Each row was made from one walk, in order. Every step used is in the known rows, and no mark comes twice. Write each row's walk.
(in the rows, 128 means zero)
Known rows:
U, W, Q, B, M: [119  87  78 196 189 118 145 115 153 142 139 130  99  80 161 181 143 202
 120 119 123 150 162 100  99 125 151 173 146 165  90  70 109 115 112 168
 128 158 116 171 128 123 127 125 124 131  76 127 191  65  84 123 107 140
  94 147 168 138 174  89 120 103 180 150]
U, K, Q, J: [ 98 116 123  67 156 179 147 150 117 112  98 117  62 157 159 164 107 150
 145 119 128 156 143 101  83 110 161 163  62 134 102 174 104 158 166 132
  88 145 108  98 135 126 182 128  33  99 113 146  97 115  88  79 134 180
 133 105 118 110 188 159 141 100 167 111]
W, Q, D: [178 143 113 201 143 112 162 164 141  96 154 131  84  95 119  76 127 194
 148 112 112 138 109 134 110  95 142 144 120 132 129 110  95 148 165 126
 120 168 111  79 136 104  84 118 128 156  86 135 200 101  89 143  92 117
 153 194 144 117 150  98 117 105 136 108]
K, Q, J, Y, B: [136 149 103 114 162 160 151 170 132 110 149  97  57  97 133 128 160 137
  87 122 160 131 115 138 130 135 138 167  89 133 101 170 123 105 159 153
 108 120 156 144 126 100 138 127  79 135 155  90  80 168 149 100 132 136
 100  92 109  80 148 142 144 133 167 141]
S, Q, J, Y, B: [163 171 120 139 148 146 165 152 122 141 120 131  71 127 147  70 110 154
  86 116 143 132  70 104 169 176  77 146  99 146 131 114 145  86  93 149
 105 114 172 123 180  84 105 158  83 145 178 135 109 121 157 123 105 121
 116 139 152  84 150 102 125 109 166  93]
D, M: [162 114  98 149  57 126 157 154 127 132 150 160 102  90 110 182  65 145
 128  84 155 115 155 113 114  51 132 111 132 197 129 100 150 172 129 159
 122 112 138 137 139  89 136 129 114 152  69 157 206  52  99 100  99 163
 117 114 144 137 143 138 110  83 182 146]
W, Q, J, Y, B, M: [156 176 110 188  96  99 149 159 117 133 159 137  81 133 148  79 143 190
 135 134 118 129 126 113 149 139 160 157 117 144 103 126  74 155 190 142
 137 162 160 128 117  81  89 100 148 168 119 132 156 118  95 105 105 125
 136 177 172  85 150 116 131  79 141 170]
K, Q, J, Y: [133 138 110 135 174 159 142 186 112 111 148 107  65 110 146 118 156 137
  91 117 136 139 117 140 130 111 137 164  78 134 105 173 122 120 146 148
 101 134 157 141 122 104 146 134  67 117 143  89  92 175 134  83 138 154
 103  93 105  89 147 145 149 120 162 135]
Q, D, M: [181 126  78 174 138 137 183 172 157  92 147 136  65  42 131 140 103 167
 104  70 155 156 109  94 105  49 120 131 116 162 181 101 132 131 153 139
  96 132 102 113 147 106 114 139 125 155  96 117 220  93  83 138  99 161
 130 152 123 112 138 116 107  95 172  97]
K, Q, W: [136 104 119 114 181 148 129 176 128  93 106 112  87 103 101 138 126 166
  91 135 137 107 118 151  87 116 126 145 103 157 124 154 120 114 155 144
 107 157 132 133 141 107 146 150  75 130  88  96 143 140 134 126 131 131
 114  87 108 102 154 114 138 147 157 102]
U, B, Q, J: [142 153 103 135 134 134 134 165 183 116 147 118 135 121 126 103 114 211
 130 104 126 119 190 136 126  72 130 149 116 183 165 139  79 156 105 149
  88 114 110 120 149 110 137 105 122 117 176 142 160  63  79 151  95 140
 134 140 113  91 154 129 155  94 153 114]
Y, B, F, J: [146 118 137  65 116 117 154 101 139 109  91 120 164  77 104 128 115 117
  88 127 197  90 144 147  97 153 154 141  79 107 115 121 142  97 128 162
 124  62 146 117 126  85 122 138 187 157 170 140 130  74 196 163  85 114
 147 103 145 106 156 141 111  94 150 166]
F, J, Y, B, M: [132 145 177  86 127 148 127 131 104 126 121 123  84 115 157 121 112  63
 131 114 157 106 122 143 129 178 144 126  87 121 147 117 131 103 128 148
 111 119 167 120 107 115 130  84 135 128 146 123 183 130 135 106 136 145
 149 148 143  92 145 159 141  98 137 156]
W, Q, B, M: [125 105  94 194  97 111 134 124 110 137 168 135 133 110 143 110 130 201
 169 152 117 104 171 121 128 131 137 127 126 147 102 105  87 155 129 154
 148 185 144 127 106  85 117 110 136 135 102 132 183  80  94 127  90 141
 128 158 182 137 143 130 159  99 157 179]
Y, B, Q: [155 143 107  63 118 134 133 100 165 111 118 130 127  89  90 139 102 149
 106 126 180  83 176 144  87 161 158 126 126 166 123 124 143 130 162 128
 124  83 134 118 165  95  87  93 155 179 145 132 132  80 152 189  93  77
 121 131 142  98 121 115  98 136 193 127]
B, M: [116  88 105 148 140 101 110 162  60 124 112 130 148 126 173 151  86 175
 111 109 127 132 190 127 147 102 136 146 157 160 136  98 112 156 113 135
 118 139 143 143  99  92 138 116 116 129 122 156 219 101 110 119 124 166
  92 107 151 106 116 163 159 118 186 142]
K, Q, D, M: [172 110  94 142 172 156 195 182 147  85 143  99  57  55 103 161 126 153
 100  95 162 142 114 143  93  81 110 149 104 144 129 133 135 140 146 138
  88 134 122 123 121 106 146 152  78 143 106 114 152 140 117 128 106 157
 104  87  88 107 143 131 139 148 163 110]
F, J, Q: [153 113 190 142 156 139 147 136 137 101  86 148  81 117 133  87  84  81
 142 132 125 119 113 150 104 139 124 106  50 127 161  89 136 143  68 130
 111 137 139 113 115 109 144 133  80 112 128 159 145 122 174  76 116 136
 147 150 117 139 159 136 182 146 100 135]
W, Q, J, Y, B, F: [155 172 115 182  95 101 157 156 133 126 156 151 103 135 138  64 151 179
 128 136 125 132 118 130 136 127 168 156  88 132  91 138  84 143 184 151
 130 146 165 119 132  92  90 118 166 166 125 130 139 109 113 119  99 125
 152 176 162  98 161 106 107  59 131 174]
J, Y, B, Q: [115 178 101  67 109 162 112 105 133 141 163 134  90 127 148 120 131  86
 124  99 171  88 150 164 107 177 168 153 123 169  98 129 151  95 192 144
 114 116 173 137 179 162  94  66 144 161 145 102 157 125 107 176 145 130
  90 152 137  96 117 120  73 102 201 146]
F, J: [148 103 197 125 145 141 124 170 113 113  91 138 108 108 131 104  85 103
 134 112 123 120 119 140 110 118 131 104  66 118 173 124 136 137  73 140
 116 115 123  88 108  91 139 117 103 106 115 142 182 101 143  83 122 120
 178 148 139 117 161 147 156 107 129 123]
K, Q: [134  95 123 109 179 154 137 162 104 105 132  99  98 102 111 149 120 141
 105 116 152 114 142 172  99 101 126 149 107 134  97 146 145 135 113 144
 112 127 138 123 122 102 152 135  62 120 117 119 122 136 146 114 126 136
  98  77  96 118 145 148 146 160 169 119]
F, J, Y, B, Q, W: [145 160 181  80 127 155 128 146 148 119 108 146  78 122 136  99 113  65
 124 123 144 100 110 148  99 181 148 108  64 135 165 129 127 103 150 139
 105 127 164 111 139 123 114  88 146 140 127 103 171 135 128 130 137 118
 166 168 139  90 149 123 116  98 134 139]
W, Q, J, Y: [153 173 118 200 102 109 140 175 123 132 168 151  77 145 147  59 144 182
 145 122  94 138 113 121 145 113 161 152 101 145 109 140  85 154 170 144
 130 171 150 115 135  98  89 102 132 148  99 130 156 116  89  90 115 125
 148 192 162 101 159 106 123  73 139 154]
B, Q, J: [151 144 122 149 143 132 141 204 164 116 108 184 126 133 151  71 100 183
 103 126  85 157 181 143 114  88 155 115  73 167 172 149 111 189 127 115
  98 123 127 112 151  84  98 115 126 138 126 116 138 113 109 135 117 110
 144 162 139  90 129  99 121 108 166 113]
K, Q, B, Y: [101  75  87 107 165 178 124 162 133 115 183 118  95  79 143 139 138 155
 116 107 145 104 144 132  98 147 108 126 104 129  82 162 164 118 121 185
 113 127 146 142  99 106 174 133  63 107 150  74  98 129 136 122 101 156
  94  66 114 154 157 168 180 127 176 153]
K, U, B, M: [137  72 111  81 119 122 102 140 120 149 166  85 120  76 128 208 140 189
 107  73 174  60 155 123 140  73  90 176 124 175 166 142 107 129 105 171
 120 142 116 128 103  95 204  97  89 108 111 139 183  65 107 152  92 147
 108 133 125  77 168 146 158 123 208 119]
F, J, Y: [126 138 192 112 133 159 118 160  99 130 126 141  81 133 162 100 109  58
 145 104 129 118 104 157 119 142 145 120  64 119 158 127 138 109 104 148
 108 129 155 101 122 130 138  90 111 102 121 118 185 131 123  87 154 150
 158 160 131 110 155 144 133  88 134 140]
U, K: [ 84 112 124  62 132 178 113 116 101 121 104 133  99 163 168 166  77 137
 170 100 132 134 158 106  75 104 169 153  92 150 112 142 124 149 157 134
 106 145  96  88 163 152 165 105  54 100  89 169 159  69  72 105 141 180
 141 140 134 138 177 155 111  85 183 102]
W, Q, J, Y, B: [160 183 116 182  97 106 144 150 133 128 165 140  77 130 133  68 148 178
 138 127 124 129 112 115 138 139 161 151 105 145 104 135  88 140 188 145
 138 155 154 116 140  86  81 102 140 168 114 125 143 111 105 105 106 115
 150 186 166  94 159 108 113  77 144 162]
U, W, Q, D: [158 114  88 200 225 120 171 145 171 114 133 126  60  71 145 154 141 200
 105  97 119 175 119 104  82  97 154 183 144 158 108  68 117 111 140 148
 111 150  96 140 153 134 106 129 124 144  63 129 200  79  81 137 111 123
 110 178 143 123 185  67  90 108 166 105]
U, B, F: [110 116 101 118 131 113 126 132 134 123 147 104 186 115 125 124 118 190
 122  93 157 104 181 165 123  56 129 176 115 146 120 121 104 116  84 185
  86  97 122 120 137 129 163 143 155  94 172 161 177  37 108 163  98 180
 115  98 100 123 171 150 136  63 142 141]

Which walk is each row?
[127  97 165 138 149 113 162 160 139 106  62 172 177 134 143  72  98 104
  97 149 126 135 134 181  88 106 142 134  20 101 145 100 126 133  91 151
  92 124 162 127 118 109 154 185 168 106 123 154 153 106 177 133 113 176
 148 119 111 135 168 116 137  77  90 158] -> B, F, J, Q, W
[ 88 107 125  49 159 184 127 141 120 107  87 122  72 163 142 174  96 151
 145 125 129 134 139 115  58 124 156 158  81 151 106 163 107 142 193 131
  92 170 113 105 151 150 176 131  39 107  80 138 133 103  76 109 138 180
 136 108 118 118 185 141 124 105 166  95] -> U, K, Q, W
[142 184  88  84 103 162 145 113 158 131 177 135  66 101 145 131 131  89
 122  90 178 102 138 148 104 163 158 154 123 176 116 120 145 101 207 147
 102 118 171 138 174 160  93  73 159 178 137 102 173 124  95 179 131 141
 101 159 133  95 114 114  67  97 196 143] -> J, Y, B, Q, D, M
[103  98  69 156 147 160 109  96 158 120 161 166  84 101 172  92 112 130
 146 119 130 104 134 109  98 159 111 119  92 164  94 100 158 111 106 184
 120 151 152 172 139 132 152 141  72 119 157 118 100 111 149 118  92 165
  72 128 122 190 140 138 188 130 150 166] -> J, Q, B, Y
[151 124 131  80 128 112 158  96 162 101  74 131 149  88 102 117 113 114
  87 143 191  87 131 144  87 171 146 140  71 121 128 107 130  90 146 162
 116  87 159 135 143  93 121 154 186 161 161 141 120  84 198 166  86 120
 135 115 137 107 155 117 116 107 125 162] -> Y, B, F, J, Q, W
[115 185 104  69 117 159 111 113 143 137 155 141  83 129 141 115 134  96
 115 105 168  84 137 158 101 183 167 148 117 173 114 134 137  85 212 150
 106 131 175 140 191 160  88  70 155 170 132  89 164 130 103 181 147 125
 101 158 136  88 120 108  67  99 192 137] -> J, Y, B, Q, W
[142 154 190  80 126 157 135 143 138 125 119 137  81 121 144 100 112  56
 133 116 144  99 117 163 106 179 150 114  68 123 152 124 140 110 130 140
 107 111 164 102 127 122 117  81 139 132 141 117 165 130 134 125 133 123
 160 160 133  97 143 139 121 103 138 144] -> F, J, Y, B, Q
[173 150 122 211 110  99 148 177 131 118 143 153  98 128 130  64 124 213
 137 134  94 144 120 116 140  92 153 139 100 140 122 131  82 172 153 139
 140 161 130 105 127  64  95 125 123 154  97 144 151  96 107  90  97 108
 166 180 168 105 167 106 136  86 133 144] -> W, Q, J
[ 86 101 128  48 157 185 138 131 105 111 100 112  79 160 148 183  94 129
 160 117 139 137 155 130  66 115 157 160  83 138  87 158 122 157 162 129
  92 151 110  90 141 151 182 120  30  98  96 159 120 101  86 101 137 182
 124  98 109 133 182 163 134 112 179 106] -> U, K, Q
[109 109 172 112 128 130 147 174 107 130 104 161 181 138 164  79 112  78
 101 116 130 135 142 197 107 102 160 146  31  88 128 125 140 121  94 164
  89 101 173 114 113 127 151 147 184  92 138 137 170 109 146 137 136 180
 146 121 120 120 165 135 109  50 118 168] -> B, F, J, Y
[120 111 135 132 143 163 164 130 120 153 114 150 140 118 159  78 108 121
 109 141 143 112 103 144 132 172  68 128  56 112 127 100 164  77  26 166
  95 124 179 119 154 109 145 176 110  94 173 126 130 102 160 150 102 163
 121 121 150 141 157 115 143 104 149 128] -> S, Q, B, F, J, Y
[106 162  92  81 112 141 107  99  87 143 166 110  90 122 167 147 139  94
 115  95 185  88 150 137 138 175 158 169 153 163  92 116 135  84 187 159
 121 123 178 158 154 149 107  72 141 157 151 114 178 126 112 151 144 154
  76 130 143  89 110 150  98  94 200 163] -> J, Y, B, M
[131 106 168 140 148 148 140 114 149 108  94 143  92  96 144  90 104  83
 155 145 131 106 115 129 100 153 114  94  36 122 166  98 130 119  56 149
 117 146 141 127 114 108 156 132  83 102 143 131 127 116 171  78 109 147
 141 144 125 147 158 142 195 141 109 157] -> F, J, Q, B
[136 168 119 141 134 144 134 200 161 130 132 180 108 146 164  69 113 151
 108 117  87 152 167 154 119 107 165 123  71 163 161 147 114 171 151 119
  92 131 147 122 156 113 101  99 129 137 131 108 142 133  90 144 134 127
 128 170 134  86 125 102 111  94 170 121] -> B, Q, J, Y
[120 175 102 162 133 141 112 178 116 133 148 148  76 127 186  77 150 146
 100  96 121 152 114 100 159  97 153 158  83 148 147 156 112 106 152 163
 111 136 145 137 154 109 113 112 106 122 145  85 135 136 109  84 149 155
 120 164 148  84 146 129 121  58 173 135] -> Q, J, Y
[126 114  97 182  98 124 124 119 128 138 176 141 124 103 126  95 135 190
 173 139 125  95 147 125 109 122 139 121 113 145 103 123 105 137 128 161
 150 179 128 109 132  99 110 108 124 131  95 122 163  72 100 124  94 123
 137 167 174 147 155 113 137  97 157 165] -> W, Q, B
[102 159 102  75 109 148 118  98 110 142 158 126 122 119 153 122 147  81
 104  99 192  91 136 164 111 159 174 176 110 140  79 129 151  67 177 177
 110  97 184 143 168 163 109  92 171 149 151 106 150 116 134 172 142 157
  89 127 128 107 129 131  67  68 186 167] -> J, Y, B, F
[ 84  80  66 130 123 170  87 136 139 136 201 162 127  78 184 114 127 168
 130  91 126 106 145  81 109 146 117 103 120 145 119 150 173 100 113 208
 128 120 133 139 119 112 146 111 103 105 152  66 139  78 109 128  91 161
 109 124 164 176 157 162 161  62 192 163] -> Q, B, Y
[129 177  94 132 119 133 136 155 131 128 134 142  99 108 170  88 162 142
  82 105 154 136 118 104 149 126 163 170  75 133 129 153 112  90 171 172
 114 103 159 147 156 103 106 121 150 142 169  88 111 125 136 113 129 146
 122 147 150  76 143 126 108  53 165 159] -> Q, J, Y, B, F
[168 155 103  84 125 129 148 124 182 108 109 134 112  86 101 120 112 166
  95 126 170 101 162 120 106 155 156 128 108 164 141 139 128 131 168 131
 123  82 132 126 162  78  84 105 152 185 164 120 114  88 154 166  87  75
 131 139 158  81 124 112 108 125 182 129] -> Y, B, Q, J
[128 185  96  77 132 163 126 113 146 124 165 129  72 103 149 114 143  88
 118  96 173  98 135 157 104 169 164 155 117 160 117 127 147  86 202 142
 101 122 163 129 182 169  90  70 150 167 147  93 163 136 103 187 143 133
  99 162 126  91 114 115  70 107 194 130] -> J, Y, B, Q, D
[ 98  91 120 106 160 171 150 144 125 126 144 109 133  83 144 137 158 104
 110 145 163 104 144 182  89 130 126 140  41  98  92 155 141 103  98 178
  99 132 167 137 103 120 173 153 110  86 152  82 100 146 150 124 131 175
 102  71 108 133 157 150 156 116 144 173] -> K, Q, B, F, J, Y
[ 70  90 106  52 150 200 134 109 121 121 120 108  82 136 159 186 114 135
 166 123 150 125 164 114  61 128 150 151  71 135  90 168 122 136 150 144
 101 156 109 106 136 147 190 119  32  85 111 133 103  93  86 102 131 193
 118 100 128 139 182 169 143 109 182 124] -> U, K, Q, B
[135  77 120  72 120 140 100 137 134 145 169  87 112  65 108 197 146 177
 110  66 175  49 137 121 122  71  91 174 107 171 166 155 128 116 103 179
 121 136 107 110 127 106 196  95  82 105 102 129 162  57 114 149  92 129
 121 146 118  86 179 129 135 123 207 106] -> K, U, B
[153 160 176  87 145 161 146 148 151 109 119 131  68 103 141  95 120  61
 129 112 151 114 110 150 106 175 144 120  65 116 170 122 133 101 144 130
  96 119 153 101 130 132 111  86 142 139 145 105 174 140 129 136 132 125
 162 177 129  85 150 133 120 100 129 132] -> F, J, Y, B, Q, D
[140  72 144  75 124 124 134 133 156 139 145 105 128  78 111 164 144 146
 105  86 174  63 138 153 111  80  89 173  51 147 161 137 119 118  79 178
 113 128 132 120 109 108 213 127 111  97 122 142 145  68 143 153  81 151
 127 137  94  98 190 128 150 115 160 131] -> K, U, B, F, J, Q
[135 185  92 133 121 139 121 145 129 131 148 133  67 100 169  94 158 144
  86 104 149 129 114  88 156 133 155 163  95 147 138 156 114  87 173 168
 118 118 149 145 161 101 100 110 122 148 165  86 110 133 129  98 134 133
 121 158 156  74 143 132 114  69 178 144] -> Q, J, Y, B
[ 88  74 113 129 120 146 131 119 135 137 123 148 191  74 163 110 135 133
 122 142 147 105 167 134  99 111 135 113  33 100 147 132 137  92  63 188
 116 114 137 123 113 100 158 149 161  79 154  90 137  76 145 135 108 169
 139 117 159 153 163 144 150  66 146 180] -> Q, B, F, J
[125 110  97 180  95 132 118 146 140 133 205 160 113 113 146  81 123 196
 170 122 102 105 134 114 110 150 134 111 121 138  90 132 128 155 148 180
 141 159 143 116 110  99 119 104 126 136 107 113 161  74  89 130  75 130
 140 165 173 168 166 130 151  73 155 173] -> W, Q, B, Y
[181 133 101 148 139 140 184 198 195 102 128 177 102  91 125 112  85 161
 115 102 113 157 169 153  82  75 143 108 100 177 181 113 126 188 153  99
  78 128 117 104 148 113 103 116 143 162  95 125 201 103  79 184 101 130
 132 163 124 105 118  91  99 116 168  95] -> B, Q, D, M
[148 120 135  77 128 116 163  88 149 107  86 124 153  82 107 118 111 105
  93 139 200  90 143 151  93 160 150 141  77 113 110 102 140 101 126 157
 118  72 156 127 132  94 123 147 180 160 172 150 115  85 208 163  83 117
 130 103 131 116 153 132 118 112 134 167] -> Y, B, F, J, Q
[124  95  79 190 195 131 140 107 163 137 145 128  89  74 149 167 147 194
 124 116 128 146 147 104  85 118 149 170 133 166  90  80 125 102 111 171
 127 151 105 159 145 128 122 122 123 126  74 117 172  57  90 125 111 124
 104 159 167 144 184  82 106 101 178 136] -> U, W, Q, B
[119 122 129 179  90 122 148 128 132 145 166 152 147 119 144  77 143 148
 162 153 118 103 141 159 104 134 151 128  63 110  96 125 102 135 125 165
 132 166 163 112 112 109 116 119 168 117 112 116 162  88 105 132 102 152
 152 163 167 143 168 116 125  67 122 191] -> W, Q, B, F, J, Y
[132 100 161 141 150 154 136 134 156 113 116 160  85 107 158  83  95  88
 154 132 121 113 111 124 100 166 112  88  48 122 149 107 148 127  72 158
 111 137 149 133 100 107 160 132  81 104 152 125 125 119 164  81  97 151
 144 146 125 162 163 153 205 121 107 160] -> F, J, Q, B, Y
